What can hang from each mark:
D: C H
Z: D
T: D Q
C: P Q
Q: Z
H: D Q
M: D Q

Known rows, with every way that one mark hangs from another:
H[D[C] Q[Z]]: 48.2  26.9  18.0  20.1  -28.6  -3.0  -14.7  -18.0  -16.0  -2.2  -1.9  -12.5  -1.0  25.0  31.6  -9.6  11.2  -38.5  -18.7  6.3
D[H]: -59.4  15.9  -11.4  -6.6  -23.3  13.8  -31.9  14.4  -1.5  -7.7  -15.9  49.3  -20.1  23.7  6.2  9.2  14.8  -10.7  -23.9  34.1
H[Q[Z[D]]]: 13.9  72.7  2.2  8.3  6.3  -19.8  -65.3  28.9  -27.0  -24.8  0.4  -28.9  25.9  46.2  -6.9  -38.7  13.1  -15.6  51.7  49.1
H[D[C[P]] Q]: -6.2  -13.8  -25.0  25.0  -68.2  -9.5  5.7  -25.1  -29.9  1.0  43.5  44.7  -25.7  5.3  29.6  -38.9  -55.1  -33.4  -39.1  -38.7
T[D]: 11.6  10.3  -30.7  -17.6  -79.4  -14.3  -28.0  0.9  -13.0  -45.3  -20.9  57.1  -10.9  55.2  4.3  -17.1  11.4  2.4  13.2  44.6
M[D[C H] Q[Z]]: 12.7  -13.9  25.9  -18.9  38.5  27.2  -7.9  -24.8  81.5  -0.6  -2.6  -7.0  -18.6  -35.5  42.9  11.5  61.1  6.5  -11.4  -34.5
Z[D[H[Q]]]: -39.0  42.8  -12.2  35.9  3.7  -0.5  -33.7  33.6  -26.4  6.4  8.0  42.3  -0.9  44.1  -22.4  -21.4  -27.2  -47.7  28.7  32.9
C[P Q]: -50.9  8.7  -3.6  -36.0  -65.9  -19.1  -17.6  -12.6  -19.7  -22.9  -7.4  1.9  -17.1  24.9  7.8  -13.4  -30.6  5.0  -3.4  -6.5
T[D[C[P]] Q]: 29.9  -60.8  -66.2  14.9  -57.3  -25.7  30.0  -24.7  -48.8  -18.7  20.9  37.7  24.2  -27.4  -22.4  -60.8  -59.5  35.0  7.0  -5.2
Z[D]: -29.1  30.2  -22.0  -5.9  -7.0  -33.1  -31.2  48.7  -23.0  -48.3  26.7  31.4  -3.6  44.2  -27.9  -4.1  23.3  -9.6  36.6  47.7
M[D[C[P] H] Q[Z]]: -1.5  -38.3  9.8  -22.6  33.2  46.8  -1.3  -46.8  75.9  9.2  16.1  0.2  -18.7  -58.7  55.2  -18.2  23.7  31.0  -20.3  -75.7
D[C H[Q]]: -30.7  8.4  -11.2  14.7  -39.4  -18.9  -3.7  -2.5  -15.8  39.2  4.0  30.3  -6.7  -16.8  10.0  -12.7  -37.5  -34.4  -43.6  22.3
Q[Z]: -5.6  46.3  7.7  -35.8  -18.3  -7.9  -62.4  8.9  -4.2  -38.2  -25.8  -21.0  12.2  26.0  22.9  -8.5  54.3  20.6  3.6  50.4
D[C[P]]: -34.2  -27.7  -37.8  -25.8  -53.5  -33.4  5.9  -5.1  -13.1  -6.1  37.9  25.4  -1.5  -42.1  16.8  -25.2  -20.8  26.7  -46.1  -9.1
Q[Z[D]]: 9.9  47.6  1.4  -8.9  29.1  -5.3  -47.8  38.5  -8.7  -46.6  -1.7  -21.8  18.5  43.2  -12.1  -1.7  50.2  14.5  46.0  48.7
Z[D[C[P Q] H]]: -25.1  -38.7  -3.2  15.2  25.2  9.7  56.4  8.4  -3.1  31.2  14.1  14.7  -11.2  -14.3  -30.0  28.2  -48.2  2.2  0.8  -43.6
M[D]: -25.0  19.4  5.4  -42.7  -46.5  -23.6  -29.5  15.5  20.2  -58.2  23.9  39.3  -53.3  36.8  1.7  -27.4  42.7  -6.0  34.1  28.9
Q[Z[D[C H]]]: 17.4  -1.3  6.7  14.8  67.9  23.5  13.5  28.6  12.1  14.8  -4.4  -13.5  19.1  -17.3  -13.8  33.4  31.9  11.3  6.3  17.4
Z[D[C[Q] H]]: -13.3  -13.5  13.4  16.7  27.7  -11.4  44.1  27.0  0.4  22.2  -3.6  6.8  -8.3  7.4  -43.0  55.9  -12.1  -27.1  6.8  0.8

Rows:
8.4  22.5  17.1  -17.0  18.0  2.7  -18.3  7.5  -10.9  -25.6  -11.6  -46.7  13.2  32.1  -11.7  -7.2  -0.5  26.6  49.6  -10.8 | C[P Q[Z[D]]]
15.4  -7.3  19.0  -36.1  -24.2  -12.8  12.2  -27.2  1.6  8.7  -16.5  -60.5  13.2  -29.0  20.5  -0.6  -8.8  33.6  -25.8  -23.6 | D[C[P Q[Z]]]
12.8  25.5  12.5  10.6  -3.6  11.9  -17.2  -13.4  -2.4  43.0  -21.8  -21.4  14.9  -20.7  28.8  -10.7  -7.8  -12.6  -34.7  20.3 | D[C H[Q[Z]]]
-42.5  -38.7  0.5  -9.9  -27.0  7.4  41.9  -24.6  0.1  35.8  -7.9  13.9  -18.5  -29.5  6.5  17.5  -48.4  6.1  -46.1  -40.4 | D[C[P Q] H]
36.2  0.9  -19.0  25.7  51.4  -38.7  4.4  30.2  -40.9  -26.7  19.7  -53.3  50.4  -21.2  -53.8  -9.5  20.0  19.2  44.6  42.9 | T[Q[Z[D[C]]]]
47.5  4.7  44.4  -5.2  -8.2  3.4  20.0  -18.5  5.2  -10.1  -31.3  -37.4  -16.5  35.0  13.7  53.1  32.2  -21.7  -12.9  -9.2 | H[D[C[Q[Z]]]]
40.2  1.8  0.8  19.6  -34.1  16.9  -9.5  -36.6  -18.3  5.9  20.1  -7.7  -1.8  0.0  45.4  -40.4  -23.8  -10.6  -30.6  -37.4 | H[D[C[P]] Q[Z]]
-3.6  1.1  3.6  -5.6  -0.1  -59.7  34.8  30.6  -11.3  -12.6  14.6  -12.7  -3.1  13.4  -41.4  36.7  -0.6  -19.3  24.2  15.1 | Z[D[C[Q]]]
-7.1  49.9  -10.5  -11.1  38.9  -16.2  -73.7  18.7  17.9  -50.4  -4.5  -24.2  36.3  28.0  16.4  2.5  61.9  3.9  30.7  19.3 | M[Q[Z[D]]]
-4.3  5.1  23.4  1.7  49.9  52.3  -2.1  -0.3  3.6  9.1  -31.6  -29.1  5.5  27.9  -16.8  12.2  -11.8  20.1  36.4  -26.4 | C[P Q[Z[D[H]]]]
33.8  -8.6  70.4  -25.4  23.1  27.8  35.3  -17.4  55.2  15.4  -28.3  -36.7  -36.4  -6.7  -0.5  33.0  35.4  -1.4  15.7  -18.6 | M[D[C[Q[Z]] H]]
-26.6  -17.3  -35.0  41.3  5.2  -0.5  17.0  7.5  -23.5  37.9  45.2  40.6  2.8  -27.1  -12.2  -35.2  -72.1  -15.2  -9.9  -29.4 | Z[D[C[P] H[Q]]]
-29.2  -29.9  0.5  -15.7  2.0  -1.0  3.6  -17.7  65.6  -3.6  24.0  43.7  -37.9  -30.4  28.7  13.4  31.9  -19.5  -22.8  -33.9 | M[D[C H] Q]
-20.3  -17.0  -18.2  19.3  36.7  -2.0  28.4  38.1  -1.3  10.0  22.4  40.7  -5.6  -12.6  -31.0  34.6  6.4  -12.2  -4.5  14.9 | Z[D[C H]]
24.0  15.4  31.5  -32.2  -16.4  -31.5  8.2  -7.7  2.7  0.4  -33.9  -67.3  10.4  -6.4  11.5  32.4  26.3  8.4  -12.0  20.1 | D[C[Q[Z]]]
83.1  -1.6  24.3  -24.2  -41.5  -11.4  26.8  -25.6  6.0  -5.2  -52.5  -33.8  14.8  19.5  4.5  18.4  14.4  17.7  11.7  12.9 | T[D[C[Q[Z]]]]
-13.2  8.8  -17.7  42.8  13.2  -16.4  11.4  28.0  -20.1  32.3  28.5  32.7  1.4  -1.7  -23.0  -3.9  -34.8  -42.4  2.2  13.6 | Z[D[C H[Q]]]
4.6  -14.8  -41.0  31.4  -28.3  20.7  -9.4  -6.8  -35.6  -18.8  -35.3  60.3  9.4  41.1  -35.9  -25.7  -24.0  -7.1  28.9  40.1 | T[D[H] Q]
2.0  -23.9  24.0  -15.4  8.8  33.6  29.2  -35.1  12.6  41.3  -33.6  -41.2  1.9  -35.6  18.7  20.6  -19.6  29.2  -36.3  -38.8 | D[C[P Q[Z]] H]
-31.1  -42.7  -34.5  21.4  28.1  17.9  34.8  17.4  -6.2  21.0  39.7  47.7  -8.9  -33.0  -17.4  0.3  -33.5  15.4  -17.3  -28.3 | Z[D[C[P] H]]
14.2  3.0  42.1  -14.0  13.0  14.9  22.0  -14.7  18.2  33.5  -51.9  -46.8  5.6  -9.9  9.9  51.2  16.7  4.7  -25.7  1.9 | D[C[Q[Z]] H]
5.1  -0.2  -7.0  15.6  77.9  14.6  -11.6  7.9  37.3  9.3  -3.9  -14.6  34.6  -26.9  13.1  37.5  42.6  3.1  -8.6  -15.9 | M[Q[Z[D[C H]]]]
23.4  -12.5  22.7  -1.3  0.2  43.0  6.8  -32.3  31.6  35.4  18.2  -5.4  -26.3  -40.7  32.6  -59.3  -25.6  12.9  -3.6  -48.4 | M[D[C[P] H[Q[Z]]]]
16.4  -41.5  -29.7  45.7  79.3  29.2  26.1  4.0  -30.3  13.0  16.3  -23.6  44.7  -53.3  -43.1  -20.3  -29.1  38.0  21.0  -17.5 | T[Q[Z[D[C[P] H]]]]
